Each row was made from one walk, in order. Every step used is in the known rows, and no mark comes twice. Write each row's walk.
(in the rows, 128 means zero)
Known rows
liroba-filuzi-pumulab-nada-kisu: [100 133 135 120 131  88  92 179 166 100 161 155 161 133 128 129 125 159
 137 144 129 145  56 142]
ditor-kisu-linil: [146 148  88 106 100 150 165 114 130 119 111  87 156 112 106 108  83 109
 131 101  77 103 139  79]
liroba-filuzi-pumulab: [126 124 132 158 129  82  82 127 142 133 144 155  87 148 132 158 123 133
 133 136  98 171  92 154]
vonu-kisu: [155 109 126 116 119 134 152  98 115 144 184 109 106 135 106 169 125 126
  93 118 106 149 129  87]
liroba-filuzi: [136 134 110 143 158 120  83 137 120 143 138 145 104 108 106 146 103 130
 145 112 117 167 128 109]
ditor-kisu-vonu-liroba: [137 150 126 127  90 145 137  95 121 134  96  61 188 132 106 154 155 107
 120 125  93  72 208 102]
ditor-kisu-vonu-liroba-filuzi-pumulab: [126 169 132 169  83  79 101  95 171 127 100  60 162 151 119 174 160 107
 133 127  89  92 180 157]
nada-kisu: [136 112 133 103 133 165 139 169  89 114 149 151 158 135 130 109 116 134
  95 137 156 138 110  94]
kisu-vonu-liroba: [135 125 132 134 103 150 127  96  86 133 124 101 131 155 119 136 180 110
 104 129 100 104 182 114]
kisu-filuzi: [136 104 130 127 129 191 123 110 122 146 174 161 137 123 129 106 107 145
 142 119 113 116 118 119]
kisu-filuzi-liroba: [140  71 131 138 150 192 110 145 163 139 179 159 119 128 152 136 131 121
 131 135 132 133 117 161]
liroba-filuzi-kisu-vonu: [135 119  86 155 173 135 153 128 138 117 110 145  98 130 155 144 143 127
 128 125 143 149 182 157]
kisu-ditor: [135 123 132 104 116 126 157 150 110 161 124 149 106 118 114 118 162 128
 118 126 104 162 155 111]
nada-kisu-filuzi-pumulab: [121  98 158 127  98 168 143 143 132 111 199 168 165 170 166  95 126 151
 101 145 149 102  76 163]
pumulab-gorar: [131  97 133 114 153 100 120 141  88 147 120 167 135 114 136 127 109 146
 152 131  95 141 129 112]
pumulab-nada-kisu: [107 116 127  75 139 153 123 181 121  93 156 155 188 117 113 108 116 152
 124 141 135 126  84  82]
nada-liroba-filuzi: [124 163 129 158 119 138  92 153 117 148  99 107 111 115 116 128  99  87
 115 117 161 160 106 114]
filuzi-kisu: [147  95 106  96 168 123 154 111  97 116 145 197  97 140 139 139 129 146
 121 167 125 176 135 127]
nada-kisu-filuzi: [132 108 138 115 130 211 148 157 111 124 188 157 180 126 139  80 107 149
 112 119 166  96 107 118]
liroba-filuzi-pumulab-gorar: [121 113 140 155 143  32  82 142 134 142 127 168 114 131 143 148 114 147
 162 135  92 161 100 167]
filuzi-pumulab: [129 105 147 129 110 109 112 111 114 129 148 169 100 175 146 151 139 133
 114 161  89 161  94 135]
vonu-liroba-filuzi-pumulab-gorar: [132 125 154 143 126   4  64 113 106 144 145 154 117 136 121 145 149 146
 157 139  77 151 114 173]
liroba-filuzi-kisu-linil: [156 134  64 119 166 109 169 122 124 100 142 160  74 120 126  95 108 127
 134 108 119 165 129 143]
ditor-kisu: [135 138 122 107 126 140 118 121 129 139 110 113 169 109 109 154  89 122
 142 134  99 127 148  78]
ditor-kisu-vonu: [124 137 109 142 113 176 158 122 150 129  80  68 182 125 134 155 122 111
 124 119 107  84 191  95]
vonu-liroba-filuzi: [144 153 125 129 138  92  61 108  95 145 153 134 114 109  79 141 137 126
 142 119 101 157 140 113]
liroba-filuzi-kisu-vonu-pumulab: [148 129 115 158 176 108 148  77 129 127 108 128  53 125 144 140 133 146
 142 108 176 119 195 163]

Which walk is each row?
[136 154 114 159 125 125  97 108 110 134 125  89 124 130 107 141 169 112
 124 110 116 116 189 135]  kisu-vonu-liroba-filuzi
[109 130 134  64 122 137 164 209 131 122 134 152 178 103 109  87 159 150
 119 129 127 133 114 100]  pumulab-nada-kisu-ditor
[109  78 131  92 154 194 120 199 186 101 194 158 197 114 146 107 125 136
 135 143 163 108  76 151]  pumulab-nada-kisu-filuzi-liroba
[151 105 133 127 114 180 155  86 139 154 222 114 127 130 113 139 114 141
 112 105 114 107 123 112]  vonu-kisu-filuzi
[ 97 175 149 167 115 133 108 115 152 134  66  48 106 106 115 122 121 105
 144  90 184  81 133 126]  kisu-vonu-pumulab-nada-liroba-filuzi
[ 98 140 142 103 108 147 116 152 122 123 102 121 150 121 115 122 117 110
 117 146 127 139  69  91]  pumulab-nada-liroba
[101 148 101 141 146 131 152 161 169 100  77 108 139 125 148 126 139 102
 124 134 171 135 131 153]  pumulab-nada-liroba-filuzi-kisu-vonu
[110 159 114 100 139  80 157 183 159 131  89 146 117  97 114 105 150 121
 131 136 155 178 114 152]  pumulab-nada-liroba-filuzi-kisu-ditor
[132 132 122 119 117 187 125 106 154 144 148 119 188 103 114 127  79 141
 158 120 108  86 142 106]  ditor-kisu-filuzi
[114 151 158 169  93  99  94 144 130 134 106 121  96 163 141 144 121  89
  99 142 143 166  75 160]  nada-liroba-filuzi-pumulab
[103 144 134 146 103  76  83 112 168 106 132 108 137 149 120 156 188 134
 139 132  75 113 127 165]  kisu-vonu-liroba-filuzi-pumulab-nada
[112 120 140 125 137 141 129  83 131 120 108 101 109 120 122 133 143 157
 155 109 120  80 150 109]  kisu-vonu-pumulab-nada
[ 88 121 167 125  77 154 121 129 164 120 148 140 158 161 152 106 127 125
 125 158 122 105  36 159]  kisu-filuzi-pumulab-nada-liroba
[133 126 150 143 119 176 171 116  92 118 121  91 120 142 145  99 137 138
  98 108 195  69 170 111]  nada-kisu-vonu-pumulab
[ 93 126 165 116  81 111 115 140 142 113 110 135 138 162 144 136 141 116
 109 174 111 145  39 134]  filuzi-pumulab-nada-liroba
[146 105 158 120 157  75 107  89  69 155 118 151  90 107 124 121 100 163
 170 118 126 115 143 113]  vonu-pumulab-gorar
[137 144 111 137 150 113 127 143 117 125 101 152  97 125 137 130 110 103
 111 145 179 185 113 145]  nada-liroba-filuzi-kisu
[136 115 144 152 124 157 144  71  97 140 107  92  78 139 134 128 139 132
 128 106 145  87 180 120]  kisu-vonu-pumulab
[147 108 115  85 146 108 191 142 105 136 125 194  93 123 132 120 171 140
 115 153 117 184 162 141]  filuzi-kisu-ditor
[132 131 145 143 128 102 153  90 127 153  62  61 157 104 136 136 101 142
 170 101 129  48 211 115]  ditor-kisu-vonu-pumulab-gorar
[113 147 108 108 158  99 117 160 148 107 105 156 127 109 126 127 110 122
 139 148 160 172  85 135]  pumulab-nada-liroba-filuzi-kisu
[124  90 157 128 124  62 118 130 106 138 128 178 121 156 161 144 136 145
 139 162  83 147  97 154]  filuzi-pumulab-gorar
[145 158  84 128 131 126 180 140 116 105 101 129  85 129 134  79 104  82
 102 116 166 161 104 145]  nada-liroba-filuzi-kisu-linil
[122 159  76 103 138 113 161 151 149  87 104 131 116 109 120  79 108 102
 129 116 144 150  74 137]  pumulab-nada-liroba-filuzi-kisu-linil
[160  71 134 138 131 178 140 126 178 150 226 109 111 131 136 159 138 112
 102 122 134 128 122 159]  vonu-kisu-filuzi-liroba
[151 118  94 124 190 101 122 128 120 122 141 187  88 116 127 144 109 143
 143 138 134 189 139 140]  liroba-filuzi-kisu
[ 98 148 161 139  98 154 144 102 124 127  69  61 116 131 133 113 140 111
 125 116 165  69 129 115]  kisu-vonu-pumulab-nada-liroba
[138 146 137 147 111 155 147  67 133 143  80  52 133 121 123 150 107 126
 143 106 139  58 208  99]  ditor-kisu-vonu-pumulab
[131 157 123 146 122 141 122 152 106 119 137  86 165 134 114 108 163 115
  96 105 163 102 175 131]  nada-kisu-vonu-liroba-filuzi
